Known rows, with every step that occurs:
lifugiv > zetu: [ -0.6  -3.7  51.1 -29.2  18.6   5.4   1.7  -8.8  26.7 -30.0  37.4 -18.5
   2.9 -16.6  11.7 -12.2  21.3   2.4   2.5   0.6]
ruvo > vamu > dupu > gemem > zetu: [ 11.3  19.7  37.0  29.3  29.1  -3.8 -51.4  30.8  35.3 -20.2 -54.7  36.7
  33.8   9.6 -35.8  -5.7  25.6  12.8   2.5  22.3]
dupu > vamu > ruvo: [-23.4  -4.4  13.3  36.1  40.7 -16.8  13.6 -36.5  15.4  -9.5 -20.2  -1.4
  36.6  -7.8   3.9  15.4  -5.6  26.6   4.8  -9.7]
vamu > dupu > gemem > lifugiv > zetu > kadop: [ -8.2 -21.1  70.6 -59.6  39.8  43.5   2.8  -7.8  10.9 -30.0  10.4 -34.9
   6.2  20.7   8.9   4.8  42.4  12.4  36.4  15.4]
kadop > zetu: [ 18.1  27.2  27.1 -26.7  13.6 -13.4  14.8 -11.1  10.5 -22.7  12.4   5.7
  14.3 -18.7  14.1 -18.4   5.9  26.8  12.5   7.0]
lifugiv > kadop > zetu > gemem: [ 32.9  41.5  -1.2 -47.7  27.4 -18.0  19.0 -19.4   0.7 -10.1  12.9   3.9
   9.1 -29.8  36.3  26.8  12.9  -4.0  30.1  25.2]
dupu > vamu: [ 10.7  -3.2 -12.6   9.2  28.2  -4.5 -16.5 -23.5  18.2   5.1 -32.3  16.4
  -6.7  -5.6   7.3  -9.3  -1.3  19.1  29.9  11.1]
dupu > gemem > zetu > kadop: [ -8.3  24.9  49.4 -38.4  16.5  13.6 -25.5  22.6  -2.3  -6.6 -20.5 -12.0
 -13.4  40.4 -43.7  21.1  20.1   7.9  37.6  34.0]
dupu > gemem > lifugiv: [ 11.2 -21.5  35.1  18.3   3.9  13.5 -28.8 -11.6  27.5  -4.1 -31.8 -19.3
  -3.3   6.4 -11.0 -28.5 -20.5  14.0  17.7  -9.6]
ruvo > vamu > dupu > gemem > zetu > lifugiv > kadop: [-13.3  -8.0 -14.9 -30.4  25.7  34.9 -30.5 -17.5   1.6 -38.2  34.2  -5.4
  -7.0  31.4  -3.0  20.5  44.3  -8.7 -21.5   6.4]
gemem > zetu > kadop: [-22.3  17.2  56.6 -51.3  18.9  27.0 -11.2  15.7 -11.9  -0.9 -14.9  -1.6
 -26.4  37.6 -45.7  11.3  34.2  -1.1  28.0  39.5]
ruvo > vamu: [ -7.3 -15.7  18.8  42.0  32.4   3.3 -23.3 -25.9 -10.3  -7.5  21.3  36.7
  33.0 -14.8   9.7 -26.3  33.9 -10.0 -12.6  -3.2]
vamu > dupu: [  5.0 -22.2 -16.3   0.8  29.6  22.8  15.5  13.9  12.5 -17.6 -29.8  26.6
  51.8  -2.8  29.5  12.8  38.5  10.7  -9.4   2.7]
ruvo > vamu > dupu > gemem > lifugiv: [ 11.9 -36.7  34.3  32.8  30.6  26.6 -29.8 -13.8  31.0 -15.2 -39.7   6.8
  34.0   0.3   7.5 -31.6  10.1  16.2   9.0  -9.9]
lifugiv > zetu > kadop: [-17.3  -3.7  58.4 -68.6  27.7  28.0  10.9  -7.3  -7.1 -21.3  36.8 -33.4
 -10.1  17.9   1.6  14.3  38.3   2.0  29.8  19.0]
vamu > dupu > gemem > zetu > kadop: [ -6.6  16.9  43.7 -37.9  26.8  22.0 -19.5  27.6   1.6 -13.1 -31.9  -1.4
   4.3  39.8 -33.6  24.5  33.6  12.6  33.2  35.0]
lifugiv > zetu > gemem > dupu > vamu > ruvo: [-18.5  -2.2  36.4  41.8  55.7 -11.7  15.5 -41.5  30.8 -21.7 -22.6   5.0
  62.5 -12.5  15.7  14.7  11.2  10.4   8.8  10.1]
lifugiv > kadop: [ -2.6  -4.4  -8.8 -39.2  -6.0  -3.5  -7.8 -19.3 -22.5 -23.5  44.7 -27.7
 -10.3  16.0   8.0  22.4  37.2  -8.8 -32.3  10.3]

Rows:
[ 14.2  24.7  29.0  15.1  18.2  -4.3 -43.4  39.6  38.2 -17.3 -61.1  24.7
  22.7  14.1 -38.1   3.5  14.1  15.9   6.2  22.9] -> vamu > dupu > gemem > zetu
[ 12.5   6.9  11.0  33.0  18.8   9.0   3.2  -5.3  12.8  -4.7 -31.2  25.8
  51.1   2.3  14.0   8.6  19.8 -33.2   7.5  41.3] -> zetu > gemem > dupu
[-18.8 -12.2 -34.5 -51.5   2.5  34.7  -2.4 -30.5 -15.5 -25.7  59.2 -35.2
 -33.6  29.1  10.4  26.3  21.4 -14.6 -19.7  -4.4] -> zetu > lifugiv > kadop
[ 34.0  42.7   3.8 -27.8  30.7 -16.4  22.5 -10.1  12.5   0.2  -8.3  18.2
  13.9 -37.5  30.4  15.6  -6.0   0.0  44.8  20.6] -> kadop > zetu > gemem
[-20.3 -18.4  80.9 -69.5  31.2  43.8   7.6 -17.3  -0.1 -19.3  24.9 -37.2
 -20.4  18.7  -3.3  -6.6  38.8   1.7  32.8  17.2] -> gemem > lifugiv > zetu > kadop
[ 28.0  -8.2 -19.4  47.8  32.9  -9.8 -29.3   9.9  21.4 -27.3 -22.5  18.2
  77.1  -2.1  30.6  14.8  15.7  22.0   7.0  -9.7] -> ruvo > vamu > dupu > gemem
[ 15.5  23.8  20.5 -54.3   8.0 -15.8  10.5 -24.6  -4.5 -38.6  43.8 -12.6
   7.1  -8.1  19.7  -2.9  32.6  20.7 -10.9  14.1] -> lifugiv > kadop > zetu
[ 31.9  -1.0 -29.3  27.0  17.2 -10.0 -17.2  22.8  26.2 -24.6 -33.3   0.7
  62.0   5.2  25.2  27.8  -0.8  26.7  12.6  -7.5] -> vamu > dupu > gemem
[ 23.4   6.8  32.6 -45.1  20.6  -1.1   1.4 -25.9  13.0 -47.3  18.2 -12.4
  23.0  -5.6  25.1 -12.2  36.0  32.0  -5.0  10.2] -> vamu > dupu > gemem > lifugiv > kadop > zetu
[-11.1 -26.6  76.7 -45.0  51.7  43.6  -5.5 -17.0   8.1 -31.6  18.0 -21.1
  17.5  15.3  11.5  -3.9  53.1   9.5  32.5  13.3] -> ruvo > vamu > dupu > gemem > lifugiv > zetu > kadop
[-11.8   7.7  27.4  43.1  53.2 -17.4  19.6 -43.1  24.0 -19.2 -30.6  13.3
  66.7 -13.6  16.5  12.7   6.0  19.0  13.6  13.0] -> kadop > zetu > gemem > dupu > vamu > ruvo
[ 14.5 -31.4  28.7  19.1  19.6  25.1 -21.2  -5.1  34.1 -13.7 -47.2  -5.7
  22.2   5.4   3.9 -22.2  -1.4  19.8  12.4  -7.9] -> vamu > dupu > gemem > lifugiv
[-13.2   5.1 -15.4  -7.6  24.5  50.3 -22.6  11.7  37.8 -15.8 -22.8   9.2
 -19.3  29.5 -25.5   8.8 -14.0   3.4  23.2  -5.8] -> vamu > dupu > gemem > zetu > lifugiv
[-10.5 -13.3  75.5 -59.9  30.6  35.7  -1.6 -12.4   6.1 -23.4  20.5 -42.5
 -12.5  21.5  -2.9   0.5  29.7   8.6  39.9  13.9] -> dupu > gemem > lifugiv > zetu > kadop
[ 11.6   8.3  44.5 -54.6  11.7  -0.1   5.1 -35.2   2.7 -36.2  32.4 -15.7
  -3.5  -6.7  13.1 -23.6  32.6  20.8  -8.7  12.3] -> gemem > lifugiv > kadop > zetu
